Each row comes from the steps of one walk. Every step used is in the known rows, and no mark comes twice. Write the walk behind each row, first mark first.
In the rows, zero is written as 128.
Known rows:
q/n/w/g: [172 114 113 105 126 143 109 164 115 136 134 130 117 157 167 123]
w/n: [ 96  89 136 107 106 115 143 113 113 151 117 133 195  99 115 115]
n/w/b: [147 126 128 140 146  93  96 183  86 129 113 129 124  88 144 126]
n/w/b/q/g/l: [131 180 116 139 125 138  75  97 128  98 110 130  91 117  99 115]
q/n/w: [147 113  86 126  94 113  77 149  91 187 133  87 145 177 192 124]
l/g/w: [139 135 181 135 128 111 168 169 124 104 135  82 147 106 201 181]
g/w/b/q: [116 146 139 150 150 101 156 146 156 112 128 149 116 103 100 134]
q/g: [109 108  86 114 121 118 102  70  87 166 161  93 196 130 173 158]
n/w/g/l: [153 134 185 144 101 182 144 175 138 117 100 120 113  88 173 115]
g/w/b/q/n: [129 153 101 112 134  82 136 113 165 121 133 149  98 186 102 132]
b/q: [ 84  73  92 182 139 134 161 137 144 164 143  92 197  64 126 110]
b/w/g/l: [124 122 199 156  92 168 152 172 153 116  90 130 113 120 175 109]
w/b/q: [ 97  92  92 157 172  93 162 140 145 116 130 133 159  58  84 110]
l/g/w/n/q/b: [151 162 141  85 161 127 151  96 134  75 144 138  80 152  81 163]
q/b/w/g: [138 123 124 136 128 140 129 150 130 119 152 168 121 173 179 114]
g/w: [120 130 157 142  98 121 143 145 123 172 140 103 159 137 192 157]

Write each row's walk:
[131 109  68 157 116 136  87 148 127 177 135  93 142 152 141  99] : b/q/n/w
[135 150 163 142 181  94 181 171 160  44 127 129 106  73 108 158] : l/g/w/b/q
[136 150 157 117 127  81 142 146 125 124 125 144 119 132 149 158] : g/w/b
[105 136 125  85 116 156 107  21 120 131 111 111 124 122  49 135] : w/n/q/g/l
[125 171 159  67  86 130  91  50 103 140 138 155 150 188 128 163] : q/g/w/n
[112 106  72  98 151 126 133  67 121 143 151 142 135 136  56 115] : w/n/q/b
[139 141 136 144 136 177 136 123 161 109 124 139  54 155 118 109] : n/q/b/w/g/l
[102 108 168 136  90 125  97 148 104 153  95 144 160 134 130 103] : b/w/n
[130 146 157 136  85 164 141 128 160 108 119 158  98 186 186 101] : q/b/w/g/l
[118  95  47 137 162 122 140  92 117 166 176  97 138 125 118 134] : n/q/b
[147 137 128 140 102 184 137 141 180 115 106 126  92 147 129  89] : b/q/n/w/g/l
[160 109 152 146 142 160 128 196 105 126 129 133 136  76 164 129] : n/w/g
[110  99  56 117 154  74 143 106 151 124 135 133 141 140  84 109] : w/b/q/n
[122 132 124 109 147 143  47  80  78 146 120 129 112 144  54 136] : b/w/n/q/g
[132 123 108 173 165 115 110 183 121 120 116 135 120  63  94 103] : n/w/b/q
[134 146 207  97 115 117 164 143 127  80 110 130 142 116 141 162] : l/g/w/n
[130 160 119  91 133 134 127  70 134 141 150 157  93 182  72 140] : g/w/n/q/b
